In the rows, 128 means zero.
Known rows, with every step that occurs
boto/nobap/minof/fiteben: [ 90 118 141 103 144 122 107 142 113 137 109 106 133 112 124 132 155 122
 131 111 114 134 107 100 149 121 127 119 145 139 131 137 176  51 138 169
 143  90 114 145 126 165 155 110 146  47 123  97 175 141 111  76 110 175
 129 159 127 156 147 131 111 203 146 125 145 187]
mimovo/vugas/zuvi: [ 93 125 146  91 110 149 117 120 123 121  70 128 140  96 132 132 145 111
 120 101 135 129 121 135 120 115 129 148 104 160 127 103 159  50 104 210
  98  88  76  96 135 173 135 114 132  71 101 140 138 189 160 107 121 129
 161 149  68 153 156 125 122 120 149 142 184 168]
nuzu/vugas: [ 79 126 153  98 132 156  81  96 111 132  94 131 150 114 148 166 153 107
 102  90 121 121 123 103 124 124 142 137 139 125 124 122 140  68 114 186
 119  76 123 110  85 153 141 113 118  87 108 116 163 151 120 123 115 109
 154 179  80 151 121 120 144 108 148 138 190 176]
nobap/minof/fiteben/boto/videb/nuzu/vugas: [115  77 141 124  87 125  78 121 111 119  71 110 149 115  99 157 133 104
 112 120 128 148 129  93 169 153 167  76 142 144 132 110 146 105 157 190
 112 112 109 117 134 147 187 120 153 114  93  95 164 154  98 116 111 191
 142 137 137 172 129 120 110 171 182 139 103 147]
nobap/boto/fiteben/nuzu/vugas/zuvi: [100 104 128  93  84 157 100 128 106 152  95 127 169  97 100 155 160  92
 126  77 110  81 137 113 173 111 149 123 113 134  95 105 149  45 122 215
 109 101  78  91 177 171 162 101 138 118 123 122 144 173 136 116 121 122
 166 135 114 154 101 133  68 112 141 123 118 153]
zalolat/boto/nobap/minof/fiteben/nuzu/vugas: [106  82 162  97 110 120  87 138 111 177 100  75 121 136 109 145 169 111
 127  97 127 123 137  90 179 132 155 107 144 113 114 140 220  49 144 156
 136 122 133 139 179 152 162 101 161 118 112  74 185 154 117 137 122 154
 199 157 155 157 111 138  88 153 150 112 129 191]
boto/videb/nuzu/vugas: [117  88 132  97 122 132  66  91 120 106  98 116 167 113 124 138 141 113
  88 111 151 153 134 114 121 130 141 121 127 136 129 130  97  90 130 192
 135 106 177 129 107 157 188 141 125 134  92 123 167 157 106 120 100 140
 165 171  94 152 133 107 140 125 149 140 167 149]
fiteben/minof/nobap/boto/videb/nuzu/vugas/mimovo: [141 103 109 123  63  99  88 135  70 135 105 129 128  95  96 161 131 130
  95 109 179 161 154  55 158 139 178 103 102 144 138 148 180  96 180 206
 121 146 148 125 149 141 180 163 135 108 113 120 183 233 142 124 110 221
 128 136 128 168  89 126 136 171 182 109  93 168]
videb/nuzu/vugas/boto/nobap/minof/fiteben: [118  83 183 110 113 124 109 150  69 122  75 103 151 157  81 137 161 138
 129 124 147 142 133 110 159 118 178  88 139 113 118 150 214  79 152 177
  92 109 130 146 156 133 185 110 168  86 111 102 147 142 113  92 108 165
 145 135 137 165  69 111 119 195 170 113 102 190]
nobap/minof/fiteben/nuzu/vugas: [100 101 161  99 106 148  79 117 114 138 122 124 144 100 110 156 162 106
 111  82 129 116 136  82 175 128 158 112 153 131 111  93 193  62 150 173
 123 108  80 104 139 142 156  94 145 108 142  87 190 161 109 125 130 131
 156 151 146 164 144 130  86 142 158 127 135 199]
videb/nuzu: [ 93 126 153 110 141 151  67  95 125 110 106 171 146 122 124 148 166 148
 111  62 155 169 114 133 105 127 152 139 123 162 119 123 185  57 104 190
 142 102 140 123 102 142 177 113 127  77  96 131 149 171  98 126 103 143
 131 175  77 138 156 127 124 127 125 150 180 164]
minof/nobap/boto: [ 96 145 124 123 133 131  68 125 116 156  95 174 100 126 162 177 130 137
 118  84 133 126 104  83 133 127 157 146 105 147 141 127 189  43 136 193
 117  90 107 110 132 155 137 118 135  21 119 154 160 198 118 100 134 175
 118 162  85 152 117 120 108 136 126 118 142 169]
zuvi/vugas/nuzu: [ 68 147 144  95  91 143  69 129  94 131  66 139 142 150 130 131 171 148
 106  75 140 157 139 116 125  97 132 138 136 115  98 126 178  61 123 194
 123 140 125 116 133 128 166 135 129  71 132 132 154 158 114 143 111 103
 144 147  76 149 137 124 112 108 158 130 195 181]
videb/boto/nobap/minof/fiteben/nuzu: [100 111 126 108 126 136 103 154 113 157 124 146 130 116 117 140 166 143
 131  91 123 142  99  88 174 118 156 111 144 152 123 130 242  55 151 154
 160 122 133 137 147 152 172 101 156  53  97  88 181 163  69  97 119 196
 146 133 133 149 155 126  79 203 154 113 100 155]
boto/fiteben/nuzu/vugas/zuvi: [ 77 103 135  96  87 162 110 109 106 125  99 113 174  87  94 123 167  91
 113  79 112  90 129 130 180 120 128 120 121 145  92 101 118  55 114 212
 134  95  96  86 159 176 159 109 124 143 122 100 141 166 136 118 117  97
 192 135 127 155 135 137  82 138 150 138 159 163]
zalolat/boto/videb: [ 93 118 111 125 149 127  62 107 130 169  71 118 105 125 159 121 139  89
 116  97 106 140 100 100 112 130 122 126 127 157 130 149 120  68 111 171
 144  93 191 134 118 152 154 129 136  74  65 138 156 149 102 143 108 162
 180 171  75 132 148 120 134  96 121 134 181 153]
videb/nuzu/fiteben: [ 85 114 160  98 142 153  69 105 124  90 119 145 152 129 105 156 159 126
 107  81 134 155 103 148 129 151 140 115 114 141 106 133 147  49 101 159
 149 104 146 107  96 132 184 131 134  97  93 124 158 134  94 124 102 130
 144 159  83 116 135 123  98 152 128 148 171 164]
zuvi/vugas/nuzu/fiteben/minof: [ 75 123 149  89  71 141  82 141  84 115  80 116 135 126  82 145 161 123
 112  76 121 161 133 129 168 131 136  90 125 109  89 132 167  64 118 178
 137 149 148 101 127 127 160 167 135 106 124  92 160 143 135 137 106 104
 141 118 114 143 125 132  81 146 186 128 179 186]
mimovo/vugas/boto/videb: [111 117 113 112 119 126  96 122  96 138  32 127 109 128 149 110 125 101
 112 116 121 122 120  97 131 102 128 125 122 147 161 135 126  97 120 209
 114 100 149 103 129 143 153 131 132  67  66 143 125 166 115 112 127 105
 155 130  57 143 143  95 135  98 161 117 155 158]
vugas/boto/nobap/minof/fiteben: [ 84 121 141 126 131 129 114 161  74 143  72 129 114 137 120 113 157 121
 137 114 109 128 107  96 159 109 145 101 145 132 134 157 202  59 134 181
 108  78 118 146 143 133 155 110 161  24 113 124 140 148 114  87 121 178
 133 129 123 151 106 114 111 197 158 110 118 190]
videb/nuzu/vugas/boto/nobap/minof: [118  91 165 101 115 138 110 145  62 131  67 109 141 163  93 137 154 134
 127 117 155 154 131 103 131 107 182  95 125 121 120 147 226  77 141 189
  85  90 162 156 146 130 188 113 159  77 101 114 149 153 101 107 106 160
 160 148 120 163  62 112 130 167 171 110 116 183]
zalolat/boto/nobap: [ 77 127 134 104 153 127  79 121 112 167  77 115 103 140 146 132 162 121
 129  92 123 139 101 118 115 129 130 138 121 143 129 162 182  36  97 171
 143  81 182 156 124 153 152 117 143  63  70 132 151 146 121 127 109 145
 183 164  79 136 117 132 129 124 125 131 183 166]
videb/boto/fiteben/nuzu/vugas: [102 103 132 105 109 166  91 100 114 141  89 140 160 120 121 158 164 109
 107  80 107 113 107 101 188 121 160 120 131 141 105 128 167  83 122 180
 149 120 141  94 122 166 161  96 117 112  85  82 166 152  64 121 122 113
 169 135  97 146 135 132  88 118 139 132 151 129]
boto/fiteben: [ 83 129 128 110 145 149  90  99 122 121  74 146 144 109 134 132 154  98
 120  86  92 115  94 115 153 121 118 132 133 161 125 134 126  64  98 197
 152  87 134 104  96 163 157 105 111  81 104 107 145 140  92 102 109 121
 140 156  85 146 167 136 106 135 116 142 193 159]
zuvi/vugas/boto/nobap: [ 68 142 129 107 108 135 107 147  66 140  42 113 119 164 134 120 145 136
 116  93 144 139 137 108 148 102 118 115 142  96 115 149 188  73 117 213
 111 101 143 146 145 137 169 129 136  25  98 127 138 143 110 106  95 115
 162 133  71 168  90 100 133 142 172 120 160 163]
videb/boto/vugas/nuzu/fiteben: [ 92 119 153 109 112 128 101 131  95 116  70 133 146 155 121 175 162 118
 110 118 105 130 101 131 158 112 154 104 109 127 112 157 136  61 123 136
 137 132 155 100  99 134 153 143 140  72  81 121 153 111  71 128 137 128
 145 100  97 107 104 114  82 156 154 116 152 144]
fiteben/boto: [ 49 153 123 125 120 156  77 112 106 134  69 174 112 118 153 158 150 118
 121  66 110 133 104 109 125 140 150 125 137 155 127 119 179  58  91 200
 136  57 112 102  95 143 138 107 124  49  73 130 122 169 103 131 135 138
 145 142  78 145 139 132 123 115 154 146 172 152]
boto/videb/nuzu: [104 107 118 114 140 133  63  98 130 111 103 143 146 114 127 116 143 124
 103  93 148 163 116 115 108 122 128 130 131 164 136 129 124  77 117 195
 163 107 193 134 106 151 197 138 126  96  83 132 154 161  87 115  92 155
 148 167  79 138 174 116 130 131 128 143 163 146]

Rows
[ 93  97 125 125 125 141  74 124  90 101  81 126 137 138 108 118 142 109
 104 108 127 143 107 131 141 141 142  84 113 135 115 157  96  82 111 175
 140 101 188 113 119 116 198 154 148  94  66 146 131 133  89 121  96 132
 161 124  79 106 113  99 106 149 152 127 127 142] : vugas/boto/videb/nuzu/fiteben
[101 100 127 134  99 124  77 131 117 115  76 142 131 112 109 127 140 118
 119 103 130 161 109 100 157 142 160  83 147 165 134 113 165  92 147 187
 132 102 120 120 130 136 197 120 158  81  81 106 147 165  87 109 114 222
 127 134 126 158 168 123  94 181 170 142 103 144] : nobap/minof/fiteben/boto/videb/nuzu
[103 160 129 127 100  88 115 133  80 141  84 140 113 117 151 184 138 117
 112  98 151 108 130  55 162 105 143 144 109 142 139 144 192  63 165 195
 113 122  83  97 133 142 152 123 121  26 127 141 174 202 122 119 137 181
 117 122  99 156  98 110 114 165 147 108 116 184] : minof/nobap/boto/vugas/mimovo
[ 84 134 133 102 102 124 115 170  68 149  40  98 109 165 124 129 127 117
 132 108 130 140 129  84 144  94 134 104 140 104 112 140 232  82 140 197
  91 107 140 152 152 135 171 112 147  19 123 119 156 144 105  99  97 151
 148 139  98 180 100 111 126 158 180 115 141 182] : zuvi/vugas/boto/nobap/minof
[ 81 166 136 119 111 113 126 112  85 117  91 129 145 101 139 155 164  97
 110  94 132 120 131  89 144  99 120 146 135 151 127 140 162  71 128 192
 144 118 105 114  81 130 154 117 109  61 110 130 170 164 110 134 121 142
 133 144  89 148 136 120 136 147 154 135 171 183] : boto/vugas/mimovo
[ 50 128 124  86  69 124  91 157  70 107  61  89 129 153 106 142 156 142
 111  96 124 130 141 140 171 140 125  86 129  79 103 157 151  51 116 187
 134 118 147 117 144 131 192 165 153  92  89 101 140 117 124 127 112  93
 171  86 100 131  98 126  77 165 192 122 168 152] : zuvi/vugas/nuzu/fiteben/boto/nobap
[ 59 143 111 109 126 137  90 124 101 132  79 148 120 116 140 142 149 131
 125  82 116 129 111 119 130 138 134 119 132 139 133 141 169  49  95 205
 141  49 144 133 111 159 157 122 136  55  61 116 121 163 114 106 123 140
 151 129  83 149 127 132 128 154 162 137 160 149] : fiteben/boto/nobap
[102 129 113 110 137 149  87 123 119 141  78 159 138 120 142 161 148  89
 130  77  92 108 103  96 145 113 138 138 116 152 118 134 154  61 108 196
 131  93 114 105 118 165 151 101 119  51 106 124 151 144  98  95 117 140
 116 150  76 141 136 131  98 118 115 132 152 149] : nobap/boto/fiteben
[112 133 124 123  75  92 125 153  70 124  90 117 103  98 104 199 130  94
 118 110 133 107 130  64 200 140 148 103  89 141 127 152 184  67 160 177
 127 132 105  82 125 135 140 153 127  57 117 114 180 186 142 114 140 188
 119  93 132 149  70 125  92 199 180 103 102 184] : nuzu/fiteben/minof/nobap/boto/vugas/mimovo
[ 50 132 137 109  95 150  65 132  85 110  78 146 123 131 119 145 173 126
 114  79  96 128 108 133 148 148 159  96 115 130 106 139 143  39 102 167
 136  86 133  86 110 111 159 145 149  89  78 132 114 136 113 145 144 100
 153 100  94  99 114 140  83 137 166 133 164 164] : vugas/nuzu/fiteben/boto
[ 75 125 139 106 131 161  87 117 105 116 105 138 118  85 112 161 147  90
 120  79  97 139 101 121 147 162 138 102 120 150 115 133 150  60 103 167
 158  84 154 100  79 148 128 134 122  87  95  95 156 156 126 118 117 129
 138 143 107 134 135 135 103 150 160 136 175 173] : nuzu/fiteben/minof
[101 129  87 112 137 132  67 123 120 156  94 154 125 101 159 153 128  99
 106  94 108 122 116  71 115 116 131 136 128 149 139 131 124  71 120 192
 133  98 149 128 113 159 155 129 126  46  94 149 159 162 109 109 117 164
 122 161  61 144 143 113 132 108 140 114 140 139] : nobap/boto/videb
[ 87  84 137 131  77 134  99 115 102 105  81 112 171 100  92 131 155 122
 104 118 133 135 136 140 165 156 148  93 126 134 114 111  88  79 132 221
 115  85  80 108 149 162 182 139 157 124  82 126 127 172 142 111 110 188
 165 122 129 161 109 115 108 177 183 154 112 131] : minof/fiteben/boto/videb/nuzu/vugas/zuvi
[ 89 129 148 104  81 123 108 129  86 133 135 117 159  84  98 149 186 105
 107  89 139 124 145  59 176 128 160 114 153 131 106 116 219  65 173 169
 132 133  54 102 129 119 162  97 140 106 148  96 205 183 111 147 129 147
 156 147 144 152 136 146 106 159 172 129 123 210] : nobap/minof/fiteben/nuzu/vugas/mimovo
[108 136 119 126 114 133  73 139  99 161  89 175  81 105 139 179 126 136
 130  72 129 143 111  69 147 133 169 125 107 160 140 124 225  59 135 199
 121  91 118 110 143 153 118 125 132  38 110 128 149 224 137 102 132 196
 108 146 106 168 112 128 108 154 144 113 126 176] : fiteben/minof/nobap/boto
[ 95 120 139  89  84 112 119 142  79 132 144  82 158  80  91 136 182 114
 104 106 147 117 152  69 184 122 144 110 153 118 121 139 200  49 172 171
 147 130  91 135 144 137 179 112 145 117 140  84 203 174 133 125 122 147
 169 136 160 157 123 143 107 189 178 112 117 208] : boto/nobap/minof/fiteben/nuzu/vugas/mimovo
[ 74 147 130  95  92 141  90 104  85 124 132 131 154  84 123 146 187 113
  86  65 149 126 153  77 145 125 152 138 142 129 108 129 184  49 134 187
 147 119 105 105 110 116 165 112 119 121 120 118 178 194 119 167 126 101
 174 153 100 141 127 138 130 104 161 135 165 194] : fiteben/nuzu/vugas/mimovo
[ 95 112 123 130  70 111  89 115  81 103  94 115 174 103  99 137 169 124
  90 114 156 145 149  90 176 158 152  97 141 128 124 148 123  98 154 196
 140 128  92 106 110 121 201 138 143 126  73 113 154 173 120 140 111 176
 151 120 111 148 112 122 134 168 185 150 112 145] : minof/fiteben/boto/videb/nuzu/vugas/mimovo
[ 87 125 130  89 143 126  98 142 114 138 106 119 118 109 131 139 139 106
 130 102 118 143 110  95 118 112 133 128 133 149 137 134 193  50 124 179
 131  77 163 155 111 161 157 112 139  45 116 106 174 161 109  96 108 163
 142 168 111 156 150 133 127 173 146 120 170 180] : boto/nobap/minof
[ 54 127 142 124  81 136 127 131  89 106  64 115 138 111 116 176 134  76
 121 105  91  96 110 153 171 154 129  85 107 139 101 117 109  55  98 201
 110  58  81  76 118 163 145 129 137  72  78 133 123 132 127 117 129 135
 165  94 112 144  99 118  83 173 185 140 137 142] : nuzu/fiteben/boto/vugas/zuvi
[ 65 129 147  86  94 137  68 131  90 106  80 108 145 140 111 145 166 132
  97  91 125 148 132 132 150 127 124 109 127  93  88 139 131  56 119 166
 136 146 128  97 128 119 172 150 136  90 131 120 165 119 112 139 103  83
 164 129  85 122 125 125  81 129 165 131 192 182] : zuvi/vugas/nuzu/fiteben
[ 90 113 156 104  93 132  96 135  82 107  68 130 118 115  87 155 163 104
 123  97 105 127 129 135 170 119 147  92 119 137 117 141 132  63 109 168
 139 123 157 100 119 134 151 161 134 123 110  94 143 138 123 135 136 111
 133  94 135 128 115 125  77 171 173 115 157 185] : boto/vugas/nuzu/fiteben/minof
[ 76 137 148 116 114 132 125 119 101 122  75 130 148 108 130 151 145  98
 123 102 110 115 122 135 135  99 118 138 119 156 115 113 128  55 108 213
 108  76  94 109 123 177 139 118 128  60 112 137 133 162 137 110 114 145
 149 142 101 155 131 116 115 149 150 139 163 163] : boto/vugas/zuvi
[110 100 127 124 141 128  51 101 131 146  78 131 121 139 136 118 148 116
 114  88 144 172 105 116 105 132 139 121 121 162 121 142 149  67 107 173
 153 119 202 137 128 141 190 130 144  98  56 141 155 156  91 149  94 176
 171 179  78 134 148 117 129 111 120 142 163 146] : zalolat/boto/videb/nuzu
[ 70 130 144 133 112 145  88 136 113 137  72 156 112 110 136 155 148 106
 133  81  95 136  98  93 167 137 161  99 145 161 126 110 203  67 132 182
 116  75  62 101 110 137 142  94 147  32  97 107 148 167 105 113 132 186
 122 138 122 166 152 139 102 168 163 140 125 171] : nobap/minof/fiteben/boto
[104  87 122 130 104 145  84 135  79 111  73 141 114 121  77 109 138 112
 121 101 125 165 103 124 156 153 153  65 111 156 117 154 137  92 116 180
 146 105 209 113 124 118 181 166 148 108  65 127 125 150 102 120 107 163
 143 115 106 127 107 108 110 166 175 128 117 148] : vugas/boto/videb/nuzu/fiteben/minof
[ 64 177 126 105  89 123 104 122  89 119  87 120 142 107 134 145 166 117
  90  77 147 156 140  81 135 111 115 140 139 121  98 128 190  73 134 198
 135 147  96 118  90 128 168 115 112  52 126 128 187 174 114 142  91 132
 144 163  65 159 141 129 147 123 166 148 188 185] : zuvi/vugas/mimovo
[ 76 125 152 116 107 166  80 114  75 149  76 151 127 134 130 138 167 121
 108  66 129 118 137 101 151 112 170 119 138 125 111 122 193  59 112 193
 117  85 124  95 142 121 153 108 134 106  99 129 130 172 108 150 132  82
 181 136  91 144  92 113 114  79 164 117 143 175] : fiteben/nuzu/vugas/boto
[ 66 127 150  93 125 146  63 126  95 110 105 142 138 117 119 136 174 122
 106  96 108 137 107 136 132 132 137 116 114 126 106 148 124  30 103 155
 153 106 148  98 104 119 156 146 138  94 113 137 147 130 112 133 123  90
 149 129  91  94 126 136  89 132 140 128 186 184] : vugas/nuzu/fiteben
[ 90 107 117 139 107 130  74 112 121 108  80 159 143 121 123 126 155 135
 109  93 130 151 114 124 156 152 143  96 142 161 135 129 117  82 122 199
 153 109 119 109 119 146 197 133 148  95  64 123 128 158  91 117 115 180
 138 135 104 148 162 116 104 166 156 154 124 127] : minof/fiteben/boto/videb/nuzu
[ 71 128 154 108 114 158 102 109 102 129  95 119 166  94 126 156 161 101
 107 106 116 120 120 126 118 129 139 132 115 133 102 111 120  47 119 203
  99  67  84 111 113 172 131 116 131  85 119 141 144 172 154 111 110 130
 168 164  99 148 104 124 135 123 165 142 181 178] : nuzu/vugas/zuvi
[ 98 120 153  83 114 136  84 118 105 123  63 143 128 126 132 124 169 146
 114  89 140 138 131 123 123  92 147 145 120 147 140 124 179  47 109 189
 124 125 121 103 133 132 158 134 134  96  98 131 136 175 130 134 138  81
 144 134  71 123 168 134 111  94 136 124 193 189] : mimovo/vugas/nuzu
[ 73 109 133 100 119 137  84 129  96  91 101 124 141 133  96 154 151 141
 116  94 136 147 111 155 155 166 147  90 114 125 118 152 157  48  97 179
 151  89 162 124 115 137 197 140 152  97  46 106 135 133 103 113 107 130
 162 113  99 126 112 123  94 183 160 142 136 136] : videb/nuzu/fiteben/boto/nobap
[ 73 123 103 143 112 132  74 112 114 126  79 154 125 102 151 130 146 110
 111  99  96 123 105 103 164 153 123 105 148 146 140 137  96  77 122 198
 162  75 103 103 106 147 161 131 136  74  70 123 132 153 109 112 123 169
 138 132  99 148 162 115 111 154 161 146 141 134] : minof/fiteben/boto/videb
[ 85 126 157 133  96 119 114 136 106 131  48 131 119 126 139 178 139  84
 136  96  96 110 113  97 186 120 152  96 147 151 134 107 194  81 134 187
 100  87  64  99 122 153 148  93 145  43 101  91 151 142  98 112 138 178
 118 120 135 179 140 120  85 180 172 131 115 165] : nobap/minof/fiteben/boto/vugas
